In the rows, 128 means zero.
Known rows, with every step that occurs
zuse > mupok: [128 133 152 137 122 122 135 130 132 116 121 121 126 122 138 143 121 106
 142 106 146 134 130 124 117 138 128 124 138 141 121 105 124 100 156  98
 140 129 137 119 126 131 142 110 137 145 126 137 143 125  85 121 129 133]
gono > debeze > kenep: [145 115 115 122 123 122 117 135 173 127 113 144 146 118 127 149 117 114
 114 159 139 128 120 127  98 126 137 162 136 104 104 127 136 147 143 151
 115 144 141 123 122  89 133 121 129 128 126 147 123 123 111 108 131 143]
zuse > mupok > dafis > lume: [129 145  99 135 153 110 116 118  87 131 142 110 127 109 138 145 139 128
 132 105 144 161 126 130  93 129 122 123 124 130 142 113 118 141 121 149
 151 131 138 120 122 165 144 132 127 135 115 127 128 123 153 138 121 107]
kigem > kamava > kenep > debeze > lomif: [143 116 149 124 108 146 110 146 159 122 141 132 131 142  92 123 124  99
 107 150 112 116 105 119 138 113 116 136 111 113 109 116 126 122 149 227
  69  84 142 122 122 125 133 125 124  89 157 124 155 126  43 112 129 120]
kenep > debeze > gono: [135 132 133 133 125 125 122 129 180 120 136 118 128 129 100 144 119 117
 139 144 130 121 125 118  89 138 110 125 140 151 138 114 138 121 133 148
 115 119 128 129 128 139 128 145 136 146 140 140 124 123 128 127 115 128]
zopo > lume > dafis: [167 133 138 114 145 132 134 112 154 110 130 154 140 138 129 168 100 135
 103 160 131 117 141 109 115 112 137 125  90 144 143 151 127 127 132  94
 136 122 137 130 138 107 126 123 148 150 124 122 140 129 117 134  94 150]
borun > kigem > kamava > kenep: [159 126 164 114  80 174 138 136 100 135 112 145 112 141 103 179 117 117
 100 149 108 121 124 127 156 114 125 122 103 119 130 122 117 155 154 133
  89 101 145 109 124  92 144 103 125  82 149 142 147 145 101 124 130 124]
zopo > tesu > borun > kigem > kamava > kenep > debeze > gono: [167 133 105 148  90 162 138 123 123 145 112 126 126 148 102  96 138 129
 110 146  82 111 142 113 176 119 101 136 138 120 117 143 132 146 123 148
  76  96 106 122 123 111 131 124 108  94 159 155 116 145 157 129 137 129]
borun > kigem: [151 131 170 120 105 148 146 127 106 131 105 141 120 127 116 174  97 124
 133 144 140 119 141 120 135 136 126 114 136 139 133 130 129 163 153 114
 127 142 156 104 116 122 142 121 133 125 129 138 130 133 127 132 126 136]
gono > zuse > mupok > dafis > lume > zopo: [106 123 108 116 154 114 123 131  59 121 127  97  96 114 144 104 144 133
 145 110 141 144 116 144 143 133 150 103 121 119 143 123 124 142 105 124
 149 143 123 140 124 140 124 135 124 133 106  93 127 125 180 155 144 119]
bugaviv > lomif > debeze > gono > zuse > mupok: [104 120 165 128  78  89 125 128 177 112  92 133 111 139 132 105 151 128
 192 141 150 116 136 122 108 148 112 145 171 102 103 115 121  72 126 151
 133 132 118 114 132  99 125 103 132 162 116 123 139 115  90 140 116 134]
zopo > lume > dafis > mupok > zuse: [139 139 120 120 159 136 140 114 150 124 151 172 137 135 115 168 131 157
  95 156 145 123 141 110 115 111 145 119  91 131 176 152 123 136 121  92
 139  95 117 154 146 133 113 132 136 139 113 135 113 133 187 132 100 136]
dadu > zopo > tesu > borun > kigem > kamava > kenep > debeze: [167 122 137 156 114 175 156 110 136 156 110 118 120 168  93  80 131  89
  76 133  99 110 144 108 212 116 118 145 126 107 112 124 113 158 160 136
  82  92 125  98 128 124 143 129 104  85 161 154 109 157 162 109 139 137]
kamava > kenep > debeze > lomif: [129 123 158 124 126 142 108 152 157 123 112 146 150 133 101 127 116  99
 114 155 117 115 111 131 118 131 125 135 117 117 121 134 132 105 153 228
  95 116 155 126 127 125 130 130 139 119 155 125 145 121  67 120 127 143]
kamava > kenep > debeze: [161 124 143 136 133 166 116 145 148 124 118 139 127 130 108 160 121  91
 101 150 121 129 119 131 118 135 130 139 116 119 134 124 123 128 150 180
 103 106 153 125 131 126 139 137 137 117 142 129 134 139  95 122 120 136]
lume > dafis > mupok > zuse > gono: [ 80 137 113 120 123 134 134 129 146 128 164 146 158 123 146 155 141 148
 126 109 112 125 123 125  98 120 126 117 126 166 181 136 129  86  96  70
 146 121 115 154 141 165 117 123 130 132 113 137 127 124 145 134 109 125]
debeze > lomif > bugaviv: [115 125 197 124 115 108 119 133 155 115 129 147 154 122 132 133  82 132
 131 145 129 112 114 134 108 137 131 118 132 135  85 137 146 148 157 183
 125 123 155 101 123 104 128 114 135 142 148 130 163 118  25 118 135 127]
lume > dafis: [134 128 130 118 112 133 132 123 151 110 132 134 131 123 119 176 100 118
 119 142 122 134 120 125  75 134 132 114 104 159 143 117 132 107 128  98
 140 117 140 121 130 111 128 112 140 136 121 122 156 126  77 127 106 145]
dafis > lume > zopo > tesu > borun: [110 129 124 144 134 158 151 121  97 142 142 120 144 130 102  95  91 115
 111 108 104 115 138 119 170 145 136 121 125 104  94 140 136 127 140 110
 134 147 115 125 124 134 109 141 122 129 132  95 125 127 124 147 150 123]
kamava > kenep > debeze > gono > zuse > mupok: [120 121 113 139 117 118 112 154 147 118  99 121 103 133 134 108 163 111
 142 146 125 129 115 144 127 138 131 138 155 121 151 134 132 107 116 164
 100 102 117 154 140 115 128 122 135 132 148 137 126 129 131 125 141 145]
dafis > mupok > zuse > gono: [ 92 133 143 132 125 138 134 135 137 136 164 156 151 130 133 156 140 139
 135 110 135 120 131 128 128 124 119 117 146 139 150 134 124  99 131  98
 145 126 121 134 138 169 117 138 128 128 122 139 115 125 127 123 118 104]
zuse > mupok > dafis > lume > zopo > dadu: [124 142  75 131 180 137 111 136 120 117 141 111 106 102 160 121 139 128
 156  99 125 152 140 126 167 129 137 110 114 139 134 138 133 139 118 115
 142 120 122 131 131 129 136 132 141 156 123  97 116 126 197 135 140 130]
dafis > mupok > zuse > gono > debeze: [128 121 121 126 128 121 137 135 147 150 148 138 130 140 140 146 148 150
 127 107 142 119 133 132 113 122 127 148 153 127 142 130 128 140 108 118
 130 138 135 148 128 166 120 141 123 124 111 147 111 126 139 124 128 117]
dafis > mupok: [111 128 144 138 125 143 133 134 121 129 139 147 132 131  93 175 112 118
 108 133 148 130 124 116  79 144 122 110 124 111 128 116 134 107 139 143
 138 106 138 122 123 131 120 122 135 126 128 146 127 125 101 127 129 117]
dadu > zopo > tesu > borun > kigem > kamava > kenep: [145 123 152 142  93 174 160 112 125 155 111 137 130 165 101 109 122  98
  72 132  97 110 141 119 214 128 131 131 115  94 100 131 109 127 165 101
  98 104 124  93 131  97 134 117 111  83 164 148 121 151 131 108 141 137]
kigem > kamava > kenep: [146 120 151 121 106 169 121 137 131 126 131 148 124 140  93 187 119 102
  82 154 111 126 111 131 128 120 130 124  98 103 110 119 115 118 157 142
  98  90 141 108 140  88 134 112 129  97 154 132 160 140  33 114 121 119]
kigem > kamava > kenep > debeze > gono > zuse > mupok: [129 114 107 131 100 119 110 148 160 117 120 112  85 144 120 107 171 115
 132 141 129 128 111 132 146 120 123 132 144 122 136 124 127 102 109 159
  88  77 101 149 136 114 131 111 119 102 154 134 140 131 109 117 140 123]
tesu > zopo: [119 138 151 129 143 112 135 122 166 118 131 127 124 121 102 153  96 104
 112 128 130 121 115 126  95 152 125 110 125 112 107  83 124 124 159  98
 150 140 128 112 129  89 131 144 132 126 119 136 127 126  70 105 126 122]
kigem > borun: [150 121 166 132 112 143 145 136  90 125 143 148 128 119 110 154 102 118
 127 127 131 125 120 115 161 131 130 114 116 135 115  98 120  83 158 116
 130 138 133 113 145 102 122 125 134 123 138 124 139 124  74 130 121 108]
dafis > mupok > zuse > gono > debeze > lomif > bugaviv: [103 118 153 128 126  97 117 141 164 140 151 150 158 137 178 116 134 168
 139 116 134 109 119 143 124 124 135 150 147 137 112 149 147 162 104 181
 126 126 144 145 122 154 116 136 114 124 127 146 133 119 108 119 149 118]
dafis > lume > zopo > tesu > borun > kigem: [119 135 128 144 120 169 170 124  61 150 112 118 129 133 119  85  91 132
 119 108 106 108 150 115 196 149 131 121 122 117 112 156 137 161 136 105
 124 141 133 120 108 138 117 137 121 125 128 104 121 134 180 161 157 128]
zuse > mupok > dafis > lume > zopo > tesu: [129 133 105 137 170 150 130 112  83 128 127  92 135 117 144  84 135 133
 143  94 121 145 151 136 168 126 133 119 113 149 118 132 118 104 117  94
 155 159 124 138 113 168 128 134 125 133 100  95 132 134 182 137 139 131]
dafis > lume > zopo > tesu: [111 123 143 135 147 172 147 123 105 132 131 123 131 140 125 120  93 121
 114 126 119 113 139 128 163 136 138 117 114 127 107 146 131 116 135  94
 131 153 142 127 109 154 110 143 133 131 120  87 150 132 118 135 140 124]
mupok > zuse > gono > debeze > kenep > kamava: [114 120 126 123 132 113 121 126 173 138 124 147 130 122 177 124 148 138
 139 130 132 130 126 117 129  95 121 188 134 149 141 138 129 150 141 119
 111 182 128 150 135 154 133 134 123 110 125 134 125 126 105  94 129 117]
mupok > zuse > gono > debeze > lomif: [134 118 153 107 125 104 139 137 159 141 140 137 146 140 165 110 130 146
 156 128 132 106 128 138 137 106 134 149 147 149 110 145 126 128 132 136
 121 162 144 137 123 139 120 138 130 128 126 123 131 111  81 116 122 129]
lomif > debeze: [154 131 181 131 105 135 128 118 149 119 119 145 120 137  91 150  96 117
 114 127 151 128 129 119  74 136 124 132 131 114 110  99 129 127 149 147
 121 132 155  99 132 105 140 132 135 143 128 133 142 137  54 126 119 119]
kamava > kenep > debeze > lomif > bugaviv: [135 119 182 138 137 133  97 145 168 120 119 146 150 120 137 128 106 115
 115 146 114 117 106 142 110 135 127 139 119 134 105 140 141 153 149 233
  93 102 169 121 130 120 135 132 132 125 156 134 161 127  51 119 141 134]

Rows
[146 139 133 126 143 114 112 112 125 118 130 112 134 107 129 148 137 121
 148 115 146 152 131 133 105 129 121 115 127 150 129 109 115 123 139 118
 152 134 136 120 131 133 149 121 131 148 106 149 119 128 129 118 109 132] | zuse > mupok > dafis
[100 137  81 126 133  81 112 132  93 130 127 114 101 121 145 124 162 154
 151 131 137 152 115 142 101 133 128 124 150 116 147 129 126 140  94 152
 150 121 104 133 128 134 121 134 129 136 128 122 120 118 183 140 126 115] | debeze > gono > zuse > mupok > dafis > lume
[122 126 111 115 120  87 106 125 113 118 116 112 104 116 139 123 159 150
 166 148 141 147 120 146  93 132 127 118 151 136 138 133 127 111 112 119
 154 138  97 135 134 110 126 124 129 143 120 143 119 123 153 130 115 135] | debeze > gono > zuse > mupok > dafis
[140 135 114 130 144 134 133 124 137 116 140 160 153 140 120 173 115 140
  90 157 143 118 139 105  99 125 130 120  91 125 154 147 133 115 113  96
 139 105 130 145 137 131 121 120 137 136 122 133 125 127 161 141 114 139] | zopo > lume > dafis > mupok
[142 140 110 126 151 123 114 122 102 134 152 128 129 121 108 174 118 139
 113 132 128 152 117 129  82 129 127 122 114 111 135 115 119 169 133 160
 145 133 140 107 126 153 130 152 132 125 123 119 128 127 128 138 109 102] | mupok > dafis > lume
[150 124 155 144  94 147 172  98 135 152 126 118 119 156 101 102 109 109
  91 124 117 110 151 104 208 126 117 120 135 114 101 114 117 141 174  83
 123 116 116  81 120 118 133 118 107 103 148 147 112 146 135 105 131 126] | dadu > zopo > tesu > borun > kigem > kamava
[141 126  97 129 137 108  93 141 120 120 106 114 108 112 139 114 183 126
 139 149 124 146 111 153 102 128 126 144 140 131 155 137 123 122 105 179
 122 110 110 153 142 115 135 128 124 124 126 145 112 131 175 129 116 145] | kamava > kenep > debeze > gono > zuse > mupok > dafis
[123 117 121 116 109 118 113 141 172 128 125 135 174 118 168 133 126 125
 135 131 117 121 113 133 105 109 126 177 155 130 108 136 136 129 120 111
 119 161 137 128 130 118 139 118 131 117 131 143 123 119  95 112 128 133] | zuse > gono > debeze > kenep
[139 130 166 126 107 171 170 112  77 135  99 124 136 125 105  89  90 124
 129 120 101 101 157 118 204 144 126 115 130 141  99 147 136 127 154  81
 127 154 129 118 115 104 124 121 120 131 116 125 111 134 160 142 142 150] | lume > zopo > tesu > borun > kigem
[104 120 119 117 121  92 121 136 187 130 153 142 168 130 197 115 138 172
 130 115 122 112 113 142  89 120 137 144 129 167 137 148 145 160  73 158
 125 118 133 155 121 153 112 124 116 127 120 134 146 116 126 126 143 140] | lume > dafis > mupok > zuse > gono > debeze > lomif > bugaviv
[127 114 149 113 103 103 127 142 161 137 124 126 161 139 163 109 107 132
 156 121 137  99 124 135 121 113 122 153 150 142  91 140 134 111 126 159
 122 156 152 121 115 136 130 121 140 118 139 124 143 106  42 122 130 133] | zuse > gono > debeze > lomif
[ 73 126  77 114 145 104 109 134  90 122 130  96 117 109 130 103 153 141
 161 113 126 139 114 149 125 140 138 112 124 130 146 132 135 116  85 122
 141 130  99 150 131 126 111 134 130 148 118  96 123 117 216 161 143 128] | debeze > gono > zuse > mupok > dafis > lume > zopo
[ 97 136 102 123 160 141 117 120  89 120 140  94 140 101 136 117 131 118
 142  89 132 151 124 135 119 133 136 119  97 144 138 115 121 127 114 112
 144 138 132 138 119 150 139 132 127 145 105 101 128 122 183 153 136 120] | zuse > mupok > dafis > lume > zopo
[113 132 152 126 103 124 114 115 182 120 119 143 142 132  81 149 109 120
 136 137 140 119 130 124  67 138 115 140 141 126 112 104 138 107 126 138
 120 119 131 112 134  90 128 134 139 151 137 141 143 129  98 131 120 124] | lomif > debeze > gono
[110 127 116 141 153 137 135 111 189 126 140 153 163 156 108 165 120 115
  74 141 148 115 139 107 109 131 139 124  83 118 157 131 122  99 122  72
 141  81 127 128 145 139 116 123 143 138 137 139 109 134 190 123 114 151] | dadu > zopo > lume > dafis > mupok
[139 130 113 129 143  92 120 135  65 135 127 112  88 121 145 115 148 141
 133 128 150 160 117 138 124 130 140 114 136 108 147 130 124 154 119 150
 153 138 127 124 123 152 134 129 123 123 117 115 129 124 131 142 126 113] | gono > zuse > mupok > dafis > lume
[102 125  83 128 155 117 121 122  72 126 118  97 113 124 151  74 156 162
 162 126 121 132 136 149 165 131 138 118 133 140 122 151 128 104  88  93
 156 156  90 154 115 146 105 132 127 138 109  93 122 127 219 144 140 137] | debeze > gono > zuse > mupok > dafis > lume > zopo > tesu
[151 126 102 124 137  85 106 127 126 115 119  96  96 116 134  99 168 138
 168 141 146 146 123 133 106 127 116 124 161 148 150 117 127 133 107 151
 136 131 100 143 124 145 131 134 121 145 113 144 107 126 180 130 116 134] | kenep > debeze > gono > zuse > mupok > dafis
[121 140  87 146 162 141 143 110  71 138 138  97 149 112 141  67 130 128
 137  76 107 146 142 132 166 137 127 123 119 127 108 130 123 111 121 112
 145 150 107 135 123 152 131 134 116 141 109 110 111 127 180 150 138 129] | zuse > mupok > dafis > lume > zopo > tesu > borun
[128 124  80 125 173 115 115 145  94 121 125 112  75 116 164 104 148 145
 158 120 143 140 129 136 190 128 154 103 134 116 140 154 139 154 111 127
 151 130 111 129 130 117 125 129 134 148 119  87 114 129 194 133 139 133] | gono > zuse > mupok > dafis > lume > zopo > dadu
[136 131 124 122 114  81 104 117 131 110 102 117 107 126 121 106 161 149
 168 135 155 143 129 141  89 129 116 133 158 129 128 113 129 113 100 140
 142 136 112 127 138  99 135 131 123 147 114 143 126 130 153 135 119 131] | lomif > debeze > gono > zuse > mupok > dafis
[ 81 121  74 127 129 113 119 130 175 134 138 147 147 124 187 131 157 149
 116 121 120 137 119 110  81 101 124 187 114 158 185 140 138 112  89 121
 114 153 110 190 131 171 120 119 113  96 120 133 128 117 173 111 134 132] | lume > dafis > mupok > zuse > gono > debeze > kenep > kamava
[137 147  90 141 145 144 157 110  27 143 113  93 138 109 150  64 128 136
 142  80 110 140 156 125 194 134 125 117 125 140 123 142 127 152 115 100
 138 159 120 129 109 156 138 127 108 135 106 120 103 131 252 162 148 139] | zuse > mupok > dafis > lume > zopo > tesu > borun > kigem
[144 138 125 133 162 107 123 136 203 117 132 138 100 118 124 148 101 116
 119 138 128 113 127 117 137 147 131 108 137 108 106 113 132 149 163  99
 153 132 121 108 139  70 134 142 144 140 133 126 110 131 101  87 133 132] | tesu > zopo > dadu
[137 117 115 129 163 132 136 121  37 128 115  94  93 124 159  71 145 149
 146 120 138 142 135 147 182 124 147 110 132 129 119 152 125 126 113 116
 158 165 115 146 111 153 117 127 124 130  93  89 130 132 181 136 142 134] | gono > zuse > mupok > dafis > lume > zopo > tesu
[150 132 140 126  72 164 145 133  90 141 113 146 125 129  98 152 114 110
  88 139  98 123 123 118 155 130 119 125 108  92 121 123 121 163 151 147
  89  88 127 107 137  75 145 109 113  88 162 152 131 137 100 139 136 123] | tesu > borun > kigem > kamava > kenep
[157 124 144 109 128 122 138 124 160 141 142 131 123 136 154 137 136 140
 142 119 136 119 137 133 137 111 137 149 148 146 126 127 122 156 128  96
 128 165 144 125 135 143 129 141 131 132 116 137 123 132  94 116 114 122] | mupok > zuse > gono > debeze
[112 138  96 132 128  75 101 122 111 120 117 115  99 132 133  98 157 153
 155 117 153 153 119 138  85 132 124 129 156  99 137 116 131 147  79 164
 135 129 112 129 133 132 130 139 123 144 126 127 127 126 175 150 128 114] | lomif > debeze > gono > zuse > mupok > dafis > lume
[108 129 116 128 118 141 134 130 144 121 140 142 139 124 119 183 109 130
 105 132 132 131 122 117  51 148 125 109 108 134 154 116 139  86 106 123
 141  96 125 142 125 132 118 111 131 126 125 140 140 120 132 136 121 139] | lume > dafis > mupok
[114 134 172 115 124 131 136 122 143 127 156 146 143 127 144 152 132 130
 145 117 122 120 135 129 146 114 128 118 137 157 139 136 118 103 149  83
 141 153 127 124 142 149 126 143 134 136 123 136 129 131  70 113 106 114] | mupok > zuse > gono
